Each row comes from the steps of one walk. Every step used is in the known rows, and no mark comes twice. Write the walk behind each row, first mark first.
Known rows
goza > dupep > lozi > dabuvun > bogabu: [ 1.318  0.560 -1.711  0.511 -0.434 -0.814  1.741  0.568 -0.512 -1.162
  0.637 -0.004 -0.678 -0.066 -2.050 -0.374  1.849  2.363]
goza > dabuvun > lozi: [ 0.486  0.743 -0.751  0.149 -0.634 -0.452  0.825  0.150 -0.477 -0.351
  1.023 -0.877 -0.739  1.444 -1.167  0.449  1.400  2.497]
zopu > mibovi: [-3.014  1.144 -0.516  0.077 -0.755  0.145  1.421  0.022  0.147 -0.396
  0.251 -1.015  0.140 -0.290 -2.710  1.067  1.714 -1.129]
lozi > dabuvun > goza > niselat: [ 0.664 -0.324 -1.023 -0.130  0.360 -0.137  0.810 -0.341 -0.144 -1.309
  1.110  0.231  0.316  0.312 -0.033 -0.011  1.948  0.936]
bogabu > dabuvun > lozi: [ 0.525 -0.177  0.210 -0.755  2.429  0.419  0.475  0.256 -0.381 -0.470
  0.704 -0.640 -0.811  2.461 -0.254  1.447  1.746  0.916]
niselat > goza > dabuvun: [ 0.450  0.908 -0.843 -0.542 -3.547  0.703  1.233 -0.764  0.072 -0.698
  0.279 -0.582 -0.936  1.181 -1.042  0.460  0.969  5.395]
dabuvun > goza > niselat: [ 0.151  0.684 -0.670 -1.137  1.511 -0.089  1.530 -1.095  0.122 -0.938
  1.017 -0.364  0.287 -1.624 -0.675  0.700  1.700 -0.305]
dupep > lozi > dabuvun > goza > niselat: [ 1.702 -1.061 -0.170  0.133  1.187 -0.295  0.765 -0.280 -0.297  0.395
  1.095  0.099 -0.844  1.406 -0.736  0.254  3.536  0.291]
lozi > dabuvun > goza > niselat > zopu: [ 0.524 -0.398 -1.273  0.294 -0.230  0.355  0.966 -0.401 -0.139 -1.783
  1.094  0.002  0.034 -0.125  0.086 -0.206  1.587  0.537]
bogabu > dabuvun: [-0.029 -0.094  0.099 -1.247  0.514  0.490  0.495  0.018 -0.361 -0.334
  0.210 -0.579  0.147  2.041 -1.303  1.547  0.614  0.687]
niselat > zopu: [-1.678  0.631 -1.698  0.116 -3.233  1.233  1.456 -0.416 -0.053 -2.038
  0.445 -0.960 -0.372 -1.326 -1.628  0.519  0.765 -1.038]
goza > niselat: [-1.708  1.623  0.163 -1.261  1.208 -0.680  1.531 -1.073 -0.328 -0.348
  0.519 -0.066  0.872 -2.290 -1.239  1.040  2.161  1.398]
mibovi > goza > dupep > lozi > dabuvun: [ 1.620  1.803 -2.606  0.057 -0.833 -0.144  1.116  0.411 -0.230  1.116
  0.744 -0.084  0.285  0.867 -0.758 -0.683  2.705  0.417]
zopu > niselat: [-2.302  1.475  0.320 -1.278  0.251 -0.784  2.013  0.292 -0.289 -0.310
  0.614 -0.743  2.470 -2.153 -0.848  1.192  1.431 -0.236]
lozi > dabuvun > bogabu: [-0.420  0.330 -1.536 -0.318 -0.768  0.250  0.893  0.519  0.015 -2.417
  0.621  0.943 -0.155  1.973 -1.707  0.047  0.856  1.877]
lozi > dabuvun: [-0.238 -0.267 -1.278 -0.180 -1.668 -0.200  0.427  0.294 -0.240 -1.159
  0.738  0.290  0.453  1.340 -0.976  0.280  2.090  1.292]
niselat > zopu > mibovi: [-2.947  0.882 -1.374  0.986 -2.739  1.456  1.745 -0.251  0.075 -1.861
  0.289 -1.469 -0.624 -1.458 -2.154  0.497  0.643 -1.969]
dupep > lozi: [ 0.394 -0.286 -0.115 -0.576 -0.039 -0.340  0.877 -0.190 -0.216  0.789
  0.645 -0.288 -0.727  1.098 -2.113  1.036  3.453 -0.268]
bogabu > dabuvun > goza > niselat: [ 0.921 -0.175  0.339 -1.216  2.529  0.568  0.867 -0.597 -0.261 -0.497
  0.589 -0.620  0.036  0.999 -0.373  1.243  0.500  0.373]

Which walk is each row?
[-2.600  2.548 -0.774  0.013  0.670  0.353  1.522 -0.291  0.157  0.966
  0.360 -0.738  0.615 -0.566 -1.618  0.454  2.104 -1.318]
zopu > mibovi > goza > niselat
[ 0.751 -0.233  0.115 -0.751  1.916  1.056  1.032 -0.669 -0.269 -0.993
  0.567 -0.848 -0.275  0.593 -0.233  1.059  0.100 -0.067]
bogabu > dabuvun > goza > niselat > zopu
[ 2.005  0.074 -1.761 -0.198  0.140 -0.346  1.704 -0.191 -0.024 -0.902
  1.036 -0.751 -0.540 -0.768 -1.349  0.077  1.806 -0.199]
dabuvun > goza > dupep > lozi
[ 1.139  0.868 -1.253 -0.256 -2.336  0.246  1.871 -0.563  0.004 -0.794
  0.300 -0.439 -1.348 -0.314 -1.064  0.184  2.444  4.850]
niselat > goza > dupep > lozi
[-0.351  1.170  0.050 -0.269 -0.500 -0.491  2.436  0.216 -0.345 -0.493
  0.575 -0.624  1.168 -1.719  0.194  0.275  1.904  3.424]
zopu > niselat > goza > dupep > lozi > dabuvun
[-2.090  1.591 -1.895  1.245 -3.027  1.704  1.589 -0.133  0.029 -0.802
  0.350 -1.536 -0.494 -0.475 -1.702 -0.115  0.286 -1.769]
niselat > zopu > mibovi > goza > dabuvun
[ 1.464  0.516 -1.371  0.105 -2.408  0.245  1.700 -0.390 -0.061 -0.963
  0.397 -0.219 -1.378  0.193 -0.685 -0.100  2.504  5.237]
niselat > goza > dupep > lozi > dabuvun
[ 1.917 -1.338 -0.586  0.164  0.343 -0.127  0.556  0.009 -0.193  0.288
  1.071  0.000 -0.965  2.130 -0.989  0.277  3.465 -0.103]
dupep > lozi > dabuvun > goza
[-1.729  1.498  0.366 -1.253 -0.740 -0.102  2.243 -0.156 -0.011 -0.518
  0.451 -0.666  1.570 -1.785 -0.093  1.032  1.552  2.404]
zopu > niselat > goza
[-0.808  2.676 -1.737 -0.649 -0.240  0.812  1.361 -0.767 -0.025  0.606
  0.611 -0.225  0.776 -1.043 -0.261 -0.051  1.913 -0.661]
mibovi > goza > niselat > zopu
[ 0.328  1.332 -1.014 -0.663 -2.946  1.025  1.557 -0.598  0.235 -1.635
  0.207 -0.105 -1.388  1.643 -1.561  0.304  0.109  5.803]
niselat > goza > dabuvun > bogabu
[-0.204  1.439 -1.094 -0.488 -1.656  0.073  1.318  0.158 -0.204 -1.461
  0.418 -0.173 -0.347  1.638 -2.926  0.298 -0.962  2.889]
goza > dabuvun > bogabu
[-0.116 -0.246 -1.137  0.722  0.000  0.449  1.113 -0.321 -0.091 -1.665
  1.021 -0.224 -0.103 -0.189 -0.171 -0.228  1.518  0.062]
lozi > dabuvun > goza > niselat > zopu > mibovi
[-2.482  1.558 -1.961  0.952 -2.640  1.781  1.632 -0.176  0.185 -0.969
  0.349 -1.363 -0.423 -0.878 -1.615  0.086  0.814 -2.521]
niselat > zopu > mibovi > goza
[ 1.420  0.283 -1.589  0.557 -0.879 -1.014  1.511  0.446 -0.653 -0.509
  0.677 -0.324 -0.380 -0.378 -1.663 -0.254  2.463  2.093]
goza > dupep > lozi > dabuvun
[ 1.235  0.564 -2.207 -0.448 -0.594 -0.257  1.739 -0.197  0.072 -1.656
  0.944 -0.778  0.043 -1.420 -1.276  0.089  1.055  0.018]
dabuvun > goza > dupep
[-2.174  1.852 -2.016  1.189 -2.582  1.915  1.829 -0.026  0.163 -1.412
  0.308 -1.232 -0.830 -0.179 -2.070 -0.237 -0.349 -1.494]
niselat > zopu > mibovi > goza > dabuvun > bogabu
[-1.254  1.073 -2.104  1.820 -2.354  1.462  1.716  0.135 -0.084 -0.816
  0.482 -1.264 -0.865 -0.595 -1.341 -0.531  1.217 -1.722]
niselat > zopu > mibovi > goza > dupep > lozi > dabuvun
[ 1.457 -0.393 -2.126  0.299 -1.091 -0.257  0.967  0.298 -0.180 -1.823
  1.082 -0.035  0.132  0.429 -0.473 -0.432  1.515  1.176]
lozi > dabuvun > goza > dupep
[-1.179  1.567  0.442 -0.840 -1.253 -0.166  2.181 -0.102 -0.231 -0.301
  0.468 -0.936  1.464 -1.205 -0.168  0.753  0.803  3.425]
zopu > niselat > goza > dabuvun
